Each row comes from the steps of one walk. Every step used is in the known rows, and no mark comes twice. Write the walk behind each row, first mark first.
Known rows
tova > noze > mamirut > zini: -.31  -.05  .12  -.03  .13  .41  -.21  .10  .26  .07  -.02  -.11  -.51  .12  .02  -.76  .42  -.25  -.19  -.73  -.07  -.45  -.07  -.40
tova > zini > bokin > noze > mamirut: -.52  .09  .07  .12  .17  -.21  -.31  .13  .36  .12  .28  -.41  -.05  .00  .15  .08  -.21  -.25  -.15  -.13  -.19  -.20  -.48  -.58
zini > padaz: .27  -.13  -.05  -.13  .16  .12  .09  -.02  -.19  -.05  -.30  .02  .21  .36  .16  .34  -.18  -.02  .49  .08  .24  .24  .05  .11
sisu > noze > tova > zini > bokin: -.34  -.07  .05  -.13  -.03  -.13  -.21  .09  .08  .13  -.11  -.29  .26  -.16  -.14  .07  -.04  .07  -.43  -.34  .30  -.09  .45  .33
mamirut > noze > tova: .27  -.36  .08  -.14  .02  .23  .12  -.01  .08  .05  -.02  .05  -.28  .11  -.03  -.47  .05  .19  -.42  -.10  -.03  -.01  .72  .12
tova > zini: -.29  -.12  -.02  .05  .15  .01  -.01  .38  .08  .18  -.09  .07  .15  .26  -.04  -.13  -.01  -.19  -.20  -.33  .05  .02  -.14  -.30
noze > mamirut > zini > padaz: .18  -.16  .08  -.32  .00  .39  -.01  -.43  .53  -.16  -.08  -.01  -.36  .00  .14  -.01  .34  -.28  .41  -.32  .19  -.33  .09  .09
padaz > noze > sisu: .03  .12  -.22  .24  .23  .01  .10  .08  -.38  -.10  .13  .13  .09  .38  -.20  .08  .23  .12  -.06  .17  .04  .63  -.18  .08
mamirut > noze > bokin > zini > padaz: .31  -.06  .16  -.05  -.35  -.18  -.01  -.24  .15  .00  .19  -.13  -.08  -.44  -.03  .01  -.08  .21  -.18  .54  -.05  -.38  .50  .02
zini > padaz > noze: .28  .15  -.17  .02  -.13  -.21  -.03  .10  -.55  -.13  -.09  .23  .17  .24  -.03  .30  -.36  .10  .44  .18  .14  .35  -.40  .36
noze > bokin > zini: .10  .00  .04  .06  .33  .22  .21  -.04  .08  .09  .22  -.09  .11  -.19  .15  .07  .13  .08  -.23  .25  -.25  .00  .37  -.28
padaz > noze > bokin > zini: .07  .25  -.06  .24  .02  -.11  .07  .09  -.26  .00  .44  .09  .06  -.34  -.03  .03  -.05  .17  -.28  .37  -.36  .07  -.11  -.05
bokin > noze > tova: .04  -.25  -.02  -.08  .25  .20  .11  -.01  .01  .05  -.12  -.02  -.01  .18  .17  -.07  -.27  -.08  -.34  .07  -.27  .21  .33  -.05
mamirut > zini > padaz: .22  -.27  .12  -.15  -.12  .15  .17  -.14  .24  .01  -.42  .21  .03  .10  -.01  -.06  .16  -.12  .38  -.16  .18  -.17  .23  .00
bokin > noze: -.07  .06  .08  .17  .22  -.12  .18  .18  -.26  .12  .04  .10  .10  .35  .20  .04  -.28  -.07  -.12  .14  -.35  .27  -.02  -.48
tova > zini > padaz > noze > sisu: -.16  .05  -.30  .05  -.30  -.35  -.28  .06  -.09  -.10  -.08  .06  .23  .07  -.47  .32  .03  -.17  .03  .12  .42  .21  -.49  .32
bokin > zini: -.18  -.08  .05  .03  .33  .00  .31  .04  -.21  .15  .10  .19  .22  .02  -.04  -.16  -.10  -.06  -.27  .01  -.39  .10  .10  -.55
mamirut > zini > padaz > noze > bokin: .50  .08  .00  .06  -.42  .04  -.07  -.09  .19  -.12  -.09  .14  -.10  -.25  -.05  .14  .21  .14  .36  .23  .25  -.18  .01  .53
sisu > noze > mamirut > zini > padaz: .02  .20  .13  -.38  -.38  .11  -.04  -.54  .22  -.21  .12  .08  -.29  -.18  .04  .13  .37  -.26  .18  -.36  .26  -.44  .38  .43
tova > zini > padaz > noze: -.11  .10  -.16  .05  -.42  -.45  -.27  .29  -.26  -.02  -.10  .23  .21  .00  -.26  .21  -.37  -.11  .11  -.01  .25  -.01  -.69  .25
padaz > zini: -.19  -.04  -.15  .03  .10  .21  .28  .20  -.01  .02  -.23  .01  .06  .04  -.02  -.18  .14  .18  -.04  .13  -.15  .31  -.16  -.05
bokin > noze > mamirut > zini: -.19  .01  .16  -.02  .06  .18  .10  -.23  .40  .01  .25  .12  -.43  -.04  .17  -.35  .20  -.35  -.18  -.24  -.42  -.34  -.02  -.53

Which walk is each row?
.01  -.45  -.14  -.38  -.09  .21  -.22  -.01  .36  -.02  -.49  -.09  .16  .01  -.08  .14  -.12  -.20  -.06  -.21  .42  -.09  .13  .39
noze > tova > zini > padaz
.33  -.27  -.04  -.25  -.34  .06  -.03  -.16  .13  -.13  -.38  .29  -.09  -.20  -.24  -.18  .02  .00  .11  -.11  .19  -.15  .08  .62
mamirut > zini > padaz > noze > tova
.54  .25  -.19  .11  -.16  .02  -.16  .02  -.23  -.19  .04  -.06  .09  -.04  .16  .50  -.13  .25  .48  .42  .28  .24  -.13  .65
zini > padaz > noze > bokin
-.38  .05  .01  .29  .08  -.31  .14  .25  -.01  .14  -.20  -.34  .23  -.11  .04  -.05  -.24  .31  -.02  .52  -.38  .25  -.38  -.38
padaz > zini > bokin > noze
-.10  -.07  .32  .27  .10  -.28  .19  .07  .23  .25  -.16  -.04  .10  .01  .04  -.22  -.11  .05  -.03  .02  -.32  -.12  .06  -.71
mamirut > zini > bokin > noze
-.10  .06  .16  .30  .36  -.31  .11  .20  -.19  .20  -.02  -.23  .29  .30  .23  .17  -.42  .15  .13  .21  -.27  .29  -.07  -.57
zini > bokin > noze
-.02  -.14  .03  -.15  .09  -.14  .15  -.14  -.18  .01  -.12  .07  .29  -.05  -.02  .20  -.27  -.11  .11  .23  -.09  .01  .01  -.26
bokin > zini > padaz
.37  .25  -.13  .25  .13  .16  .00  .21  -.25  -.04  .26  .03  -.03  .08  .16  .19  .04  .28  .10  .22  .00  .35  -.04  .30
padaz > noze > bokin
.05  .08  .01  .24  .29  .38  -.23  .38  -.14  .13  -.10  -.45  -.09  .26  .22  -.15  .13  .23  -.07  -.14  .16  .04  .18  -.06
tova > noze > bokin
-.09  .22  -.16  -.19  -.08  -.21  -.12  -.24  -.30  -.26  .47  .15  -.11  -.31  -.06  .19  -.25  -.22  .15  .20  -.22  -.09  -.54  .10
bokin > zini > padaz > noze > mamirut
-.25  -.06  -.06  .16  .26  .03  .20  .26  .04  .10  -.30  -.30  .24  -.03  .01  -.04  .07  .41  .18  .24  -.08  .37  -.23  -.12
padaz > zini > bokin
-.01  .14  -.04  .00  -.04  .20  .04  -.09  .12  -.12  .37  .33  -.48  -.07  -.06  -.41  .36  -.18  -.01  -.39  -.22  -.21  -.31  -.05
padaz > noze > mamirut > zini
.20  .09  -.26  .06  -.02  -.12  -.04  -.14  -.37  -.21  -.06  .08  .17  .26  -.23  .44  .03  .09  .27  .34  .30  .56  -.24  .45
zini > padaz > noze > sisu
-.24  .05  .08  .21  .24  .13  -.17  .24  -.12  .20  .05  -.28  -.01  -.16  .03  -.35  .03  .11  -.42  .03  -.20  -.20  .11  -.39
tova > noze > bokin > zini
-.18  .22  .13  -.18  -.12  .22  .11  -.33  .19  -.08  .32  .15  -.41  -.11  .07  -.23  .51  -.22  -.17  -.54  -.03  -.35  .46  .09
sisu > noze > mamirut > zini
-.14  -.11  -.06  -.44  -.43  -.08  -.25  -.13  .07  -.06  -.26  -.07  .20  -.20  -.18  .29  -.13  -.17  -.29  -.26  .52  -.24  .43  .80
sisu > noze > tova > zini > padaz
-.01  .15  -.10  .00  -.22  -.51  .05  -.01  -.56  -.07  .09  .31  .25  -.21  -.24  .15  -.44  -.02  .06  .37  -.19  .05  -.45  -.02
bokin > zini > padaz > noze
-.05  .17  .05  .14  .10  .02  -.04  -.05  .19  -.03  .29  .02  -.32  -.12  -.01  -.27  .28  .06  .21  -.31  -.12  -.12  -.36  -.16
padaz > noze > mamirut > zini > bokin
-.11  -.14  -.06  -.13  -.15  -.10  -.16  .17  .10  .05  -.31  .00  .26  .17  -.04  .26  -.17  -.21  .18  -.16  .34  -.08  -.21  .02
tova > zini > padaz
.43  -.01  .13  .14  -.04  .18  .07  .04  .13  .06  .23  -.13  -.28  .09  .17  -.15  .22  .32  -.21  .14  -.01  -.03  .65  .01
mamirut > noze > bokin
-.18  .25  .24  -.08  .05  .06  .01  -.32  .27  .00  .26  -.17  -.24  -.15  .06  -.10  .43  -.01  .07  -.44  .05  -.32  .42  .00
sisu > noze > mamirut > zini > bokin
